Each row was made from one small tree. The marks that hang from a mark follow it in brackets, in the order of their numbers. Every link used is in the known rows. Write each row's tree.
Known rows
q_912[q_362[q_328 q_856[q_624]] q_830]: [-1.28  1.08 -2.08 -1.32 -1.51 -0.08  1.97  3.35 -0.72  0.88 -0.28  0.74
  0.00  3.37 -2.93  4.05 -1.50  4.05 -1.23  1.13  4.26  6.94]
q_624[q_856[q_362[q_328 q_912]]]: [ 0.90 -2.76 -2.61  3.62  2.26 -0.67  0.11 -0.10  1.36 -0.47 -1.91 -1.23
  0.98 -1.23 -1.32  1.56  4.52 -4.50 -0.86  1.11 -1.37 -3.08]
q_362[q_328 q_856 q_912[q_830]]: [-1.92 -1.73 -2.60  0.40 -0.57 -2.25  1.34  0.91  0.13  1.70 -1.28 -0.20
  0.27 -1.62 -3.66  2.13  0.54 -0.15  1.58 -0.39  0.49  2.17]
q_362[q_856[q_624] q_912[q_830[q_328]]]: [-1.06  1.68 -0.59 -2.02 -3.52  1.53 -0.12 -0.34  2.49  3.49 -1.23  1.12
 -0.40 -0.40 -2.42  2.48 -1.86  1.24  0.29  0.46  2.23  2.70]
q_856[q_362[q_328]]: [ 1.35 -2.99 -2.65  2.55  1.06 -2.38 -1.31 -0.63 -1.26 -0.24  1.29 -0.89
  1.36  0.25 -0.87  0.45  2.57  0.66  0.73  0.77 -0.77 -1.28]
q_856[q_362]: [ 1.76 -2.31 -1.12  2.06  0.52 -0.46 -1.88 -0.62 -1.26  0.97  1.92 -0.11
  0.28  0.22  0.72 -0.23  1.82  1.41  0.24  0.42 -0.96 -1.24]
q_912[q_830[q_328 q_856]]: [-1.10  0.22 -0.68 -0.83 -0.91 -0.85  0.79 -1.26  0.01  2.88  0.29  1.62
 -1.42  0.45 -3.40 -1.44 -0.35  3.37 -1.29  0.27  2.76  3.52]
q_624[q_856[q_362]]: [ 2.15 -1.62 -0.15  3.30  1.65  0.87 -1.37 -0.74  0.18  0.90 -0.11 -0.41
  0.49 -0.07  0.61  1.59  3.67 -2.06 -1.88  0.91 -1.27 -2.46]
q_624[q_856[q_362[q_912]]]: [ 1.26 -2.27 -1.36  3.24  1.76  0.96 -0.38 -0.16  1.26  0.46 -1.47 -0.69
  0.13 -1.12  0.07  0.94  3.80 -3.83 -1.24  0.88 -1.40 -3.10]
q_362[q_912]: [-1.42 -1.01 -1.81 -0.03  0.20  0.08  1.48  0.78  1.71 -0.66 -2.12 -0.36
 -0.76 -1.83 -0.75 -1.05  0.23 -2.70  1.16 -0.04 -0.28 -0.93]
q_912[q_362]: [-1.33  0.19 -1.62 -0.91  0.31  0.33  2.27  2.82 -0.39 -1.45  0.11  0.45
 -0.57  2.55  0.14  0.65 -1.43  0.82 -0.97  0.58  2.01  2.54]
q_830[q_328 q_856[q_624] q_912]: [-0.42  5.43  1.41 -3.57  1.17  2.01  0.35 -0.63  1.56 -1.58  0.66 -0.23
 -1.16  2.83 -0.19 -0.56 -2.21  2.26  0.12 -0.61  2.08  0.08]
q_830[q_328 q_856]: [-1.08  1.01  0.06 -1.18 -0.38 -0.67  0.28 -1.96  0.79  0.05  0.80  1.41
 -1.31  1.11 -1.83 -2.63 -1.09  1.49  0.47 -0.34  1.99  0.79]
q_624[q_856[q_362[q_912[q_830[q_328]]]]]: [ 0.85 -2.07 -1.92  2.71  0.57  0.37 -0.29 -1.29  1.77  2.91 -1.31 -0.04
  0.49 -1.20 -1.55  1.52  3.44 -2.67 -2.46  1.74 -0.53 -2.18]
q_328[q_362[q_912[q_830]]]: [-0.59  0.39 -1.73 -0.91  0.21  1.35  3.08  1.24  3.65  1.03 -3.58  0.92
 -2.77 -3.74 -2.05 -2.00  0.54 -2.86  2.06 -0.34 -0.07  0.09]
q_912[q_830[q_328]]: [-0.64  0.09 -1.08 -0.87 -2.00 -0.92  0.18 -1.71  0.69  4.30  0.07  1.12
  0.52 -0.15 -2.87  1.09 -0.53  2.23 -2.33  1.35  1.67  1.96]
q_362[q_856]: [ 0.14  0.50  1.74 -0.20 -0.96  0.25 -1.33 -0.19 -1.31  1.52  1.85  0.55
 -0.14  0.80  0.76  1.93 -1.28  1.88  1.01 -1.28 -0.33  0.85]
q_830[q_328 q_856[q_362 q_624]]: [ 1.00  1.17 -0.35 -0.70 -1.01  0.73 -1.69 -2.05  1.25  0.14  1.22  1.27
 -1.07  2.16 -1.36 -1.92 -0.18  3.00  0.66  0.56  2.90  0.96]
q_912[q_830]: [-0.26 -0.52 -0.80  0.20 -0.65 -0.29  0.53  0.38 -0.55  2.90 -0.39  0.49
 -0.34 -0.34 -1.89  0.65  0.44  2.18 -1.62  0.62  1.27  2.72]
q_912[q_362[q_328] q_830[q_856[q_624]]]: [-1.81  0.71 -3.10 -1.20  0.29 -0.28  3.58  4.01 -0.28 -1.82 -1.66  0.83
 -1.85  3.28 -4.15  0.07 -0.37  3.67 -1.02  1.07  5.71  7.77]
q_328[q_830]: [ 0.02  0.23 -0.39  0.08  0.28 -0.40 -0.03 -0.93  0.38  2.48 -1.45  2.14
  0.07 -1.90 -1.56 -1.88 -1.63  1.02  0.46 -0.86 -0.44  1.20]
q_624[q_856]: [ 0.64  0.20  0.71  1.65  1.14  1.27  0.20 -0.18  1.15  0.03 -1.71 -0.31
  0.31 -0.15 -0.05  1.84  2.26 -3.31 -2.06  0.63 -0.49 -1.53]
q_856[q_624]: [ 0.77  2.52  0.57 -1.29 -1.63  2.36 -0.66  0.53  1.88 -1.11 -1.43  0.01
  0.02  1.00 -0.24  0.97 -0.66  0.55  0.05  0.85  1.94  1.41]
q_362[q_328 q_856[q_624]]: [ 0.22  1.76  0.33 -0.67 -1.57 -0.26 -1.02  0.33  0.35 -0.88  0.03 -0.29
  1.36  1.48 -1.52  3.51 -0.70  1.28  1.71 -0.18  1.39  1.95]

Which tree is each row?
[ 1.75 -2.13 -1.36  3.63  1.96 -0.63 -0.90 -0.74  0.23 -0.12 -0.62 -0.98
  1.50 -0.10 -0.73  2.11  4.23 -2.77 -1.55  1.22 -1.16 -2.47] => q_624[q_856[q_362[q_328]]]
[ 1.10 -1.14 -3.51  1.07 -0.35  0.04 -0.74  0.55  2.09 -1.86 -1.78 -1.15
  0.94 -0.34 -1.74  0.55  2.22 -1.07  1.75  1.61  0.94 -0.58] => q_856[q_362[q_328 q_912] q_624]
[-1.88 -1.04 -3.89 -0.28  0.19 -1.84  3.35  3.18 -0.93  0.26 -0.91  0.22
  0.03  2.11 -3.49  1.88 -0.16  2.28 -2.10  1.53  3.30  5.32] => q_912[q_362[q_328] q_830]
[ 2.08  1.04 -1.76  0.54  1.10  0.18 -1.66 -0.16  0.50 -0.09 -0.50 -0.32
  1.59  0.39 -1.12  0.89  0.54  2.04  0.92  0.54  0.23 -0.05] => q_856[q_362[q_328[q_830[q_912]]] q_624]
[-0.90  3.75 -0.50 -3.10 -1.18  2.28  1.90 -0.68  5.60 -1.37 -3.05  1.86
 -3.38 -0.85 -2.70 -3.63 -1.41 -1.55  2.85 -0.29  2.91  0.71] => q_830[q_328[q_362[q_912]] q_856[q_624]]
[ 0.30 -2.99 -3.26  1.47 -0.53 -0.95 -0.55 -1.09  0.50  3.24  0.25  0.28
  0.09 -1.34 -1.70 -0.33  1.58  0.66 -0.34  1.31 -0.13 -0.65] => q_856[q_362[q_912[q_830[q_328]]]]
[-0.54  2.25 -1.08 -0.94  2.68 -0.95  1.19  0.57  0.40 -1.66 -1.77  0.30
 -0.06  0.00 -2.72 -1.35 -0.95  1.36  1.56 -1.28  0.78  1.52] => q_362[q_328[q_830[q_856[q_624] q_912]]]
[-0.96  3.66 -0.29 -2.54  1.95  0.93  1.60  3.39 -0.94 -2.52  1.10 -1.57
  0.40  3.88  0.98  4.08 -2.22  1.95 -0.11 -0.56  1.03  1.34] => q_830[q_912[q_362[q_328 q_856[q_624]]]]
[-0.46 -1.54 -2.00  0.31  0.34 -1.13 -0.27 -1.98  0.89  0.43  1.05  1.06
 -1.53  0.12 -1.66 -3.37  0.46  0.84  1.31 -0.10  1.02 -0.77] => q_830[q_328 q_856[q_362[q_912]]]
[ 0.67 -1.10 -0.72  1.30  1.82 -0.75 -0.65 -0.88 -1.04  1.67  0.02  2.52
 -1.70 -1.13 -1.58 -4.47 -0.39  3.09  1.58 -1.81  0.04  1.88] => q_328[q_830[q_856[q_362]]]
[ 0.06  6.75  1.63 -4.36  1.47  3.19  1.49 -0.21  3.61 -1.79 -0.75  0.44
 -2.75  1.28 -0.37 -1.74 -2.28  0.74  1.74 -1.15  1.65 -0.78] => q_830[q_328[q_362] q_856[q_624] q_912]
[ 0.74 -3.07 -2.94  3.73  1.75 -0.68  0.44 -0.04  1.08  0.95 -2.07 -0.86
  0.78 -1.41 -2.28  1.74  4.75 -3.35 -1.61  1.55 -0.71 -1.67] => q_624[q_856[q_362[q_328 q_912[q_830]]]]
[-2.25 -0.94 -3.52 -0.29  1.40 -1.82  4.07  3.75 -1.44 -1.20 -0.63  0.83
 -1.83  2.69 -4.04 -0.53  0.00  3.34 -1.12  0.48  4.45  6.76] => q_912[q_362[q_328] q_830[q_856]]
[-0.61  1.55  0.33 -1.35 -1.94  2.25 -0.34  1.08  2.02  0.03 -1.29  0.20
 -0.83 -0.30 -0.19  1.63 -1.33 -0.40  2.20 -0.60  0.83  1.13] => q_362[q_856[q_624] q_912]
[ 0.24  2.80  0.32 -2.20 -2.92  1.26  0.13 -1.27  2.66  4.41 -0.80  1.97
 -0.82 -0.45 -2.64  1.47 -1.50  2.11 -0.41  0.71  2.12  2.53] => q_912[q_830[q_328[q_362[q_856[q_624]]]]]
[-1.98 -0.38 -2.01 -0.76  0.85  0.08  3.49  3.68 -1.57  0.04 -0.05  1.52
 -2.93  2.76 -2.28 -1.20 -0.77  4.24 -1.62  0.15  4.23  6.82] => q_912[q_362 q_830[q_856]]
[ 0.06 -1.29 -1.43  0.47 -0.44 -1.18 -0.38 -1.74 -0.77  3.63  1.50  1.53
 -1.28  0.69 -2.84 -1.50  0.79  4.28 -1.20  0.52  2.11  2.65] => q_912[q_830[q_328 q_856[q_362]]]
[ 1.10 -0.98 -3.77  1.14 -0.13 -0.14 -0.73 -0.05  2.31 -0.24 -2.64  0.24
  0.84 -1.51 -2.73 -0.59  1.12 -0.30  1.95  0.97  0.61  0.14] => q_856[q_362[q_328[q_830] q_912] q_624]
[-1.39  2.08 -1.57 -1.62  3.30 -0.37  2.87  3.25 -0.99 -2.92  0.67 -1.89
  0.50  2.95  0.55  2.38 -1.23  0.43 -0.71 -0.16  0.24  0.08] => q_830[q_912[q_362[q_328]]]
[ 0.94 -1.52 -3.98  1.21 -0.74 -0.19 -0.38  0.76  1.73  0.06 -2.00 -0.87
  0.67 -0.65 -3.04  0.95  2.49  0.38  0.69  2.03  1.79  1.22] => q_856[q_362[q_328 q_912[q_830]] q_624]
[-0.53  4.25  1.00 -2.79  1.62  2.50  1.17  3.42 -0.92 -1.59  1.64 -0.96
 -0.45  4.04  2.26  3.45 -2.87  2.65 -0.51 -0.80  0.85  1.36] => q_830[q_912[q_362[q_856[q_624]]]]
[ 0.26 -3.71 -4.03  2.46  1.20 -2.27 -0.10 -0.03  0.18 -0.71 -0.26 -1.15
  0.95 -1.40 -1.55 -0.34  2.76 -1.49  1.68  0.69 -1.02 -2.03] => q_856[q_362[q_328 q_912]]
[-1.86  0.73 -1.32 -1.84 -2.33 -0.32  1.40  0.98 -0.70  4.15  1.75  2.00
 -0.36  3.05 -2.14  3.28 -2.88  4.57 -2.57  0.92  3.40  5.29] => q_912[q_362[q_856] q_830[q_328]]
[ 0.25  3.58  0.57 -1.51  0.45  0.03 -0.73  0.08  0.15  0.57 -0.45  0.38
  1.37  0.53 -1.52  2.88 -2.41  2.46  1.76 -1.44  0.11  1.65] => q_362[q_328[q_830[q_912]] q_856[q_624]]
[ 0.66  0.38 -1.00 -0.41 -1.49  0.30 -0.78 -1.33  0.56  2.91  0.63  1.44
 -1.20  1.31 -3.01 -0.99  0.34  4.63 -1.17  1.14  3.46  3.51] => q_912[q_830[q_328 q_856[q_362 q_624]]]
[ 0.20  2.80  0.55 -2.02 -1.19  3.27  1.20  1.23  4.24 -0.29 -2.83  1.14
 -2.53 -2.34 -0.35 -0.23 -1.05 -2.51  3.79 -1.23  0.14 -0.01] => q_328[q_362[q_856[q_624] q_912]]
[-1.83 -0.26 -3.36 -0.11  1.10 -1.32  2.24  0.86  2.53 -1.86 -4.43  0.96
 -0.78 -2.57 -4.59 -3.18 -0.11 -1.74  2.92 -0.76  1.36  1.80] => q_362[q_328[q_830[q_856[q_624]]] q_912]
[-1.90 -0.91 -2.67 -0.74 -1.41 -0.59  1.69 -0.56  2.30  2.82 -2.03  0.48
 -0.35 -1.91 -3.06 -0.22 -0.14 -1.03 -0.74  1.02  1.04  0.72] => q_362[q_912[q_830[q_328]]]
[ 0.81 -0.82 -1.63  0.87  0.21 -0.26 -0.12  0.72 -0.69  0.66 -0.34  0.49
 -1.35  1.00 -3.18 -0.99  1.82  4.07 -0.02  0.57  2.99  4.35] => q_912[q_830[q_856[q_362[q_328] q_624]]]
[ 1.25  3.70  2.07 -2.01 -1.28  3.20  0.04  0.52  2.86  0.28 -1.22  1.33
 -2.02 -0.80  0.27  0.58 -1.21 -0.23  3.01 -1.14  0.41  0.73] => q_328[q_362[q_856[q_624]]]
[ 0.09  0.51 -1.58 -0.75 -1.06  0.78 -0.77 -1.56  2.33 -0.38 -0.12  1.05
 -1.46  0.97 -1.82 -2.70  0.08  1.21  1.39  0.61  2.75  0.31] => q_830[q_328 q_856[q_362[q_912] q_624]]
[-2.36 -2.20 -4.01  0.63  1.20 -2.49  3.22  1.47  0.89 -0.96 -2.85 -0.37
 -1.21 -1.80 -4.84 -1.70  1.84 -1.11  1.32  0.04  1.67  2.41] => q_362[q_328 q_912[q_830[q_856]]]
[ 0.67  5.63  1.39 -2.86  2.99  3.34  1.98  1.14  3.01 -0.59 -3.06  2.24
 -3.61 -1.89 -0.89 -4.34 -2.36  0.75  3.20 -2.88  0.14  1.06] => q_328[q_362 q_830[q_856[q_624] q_912]]
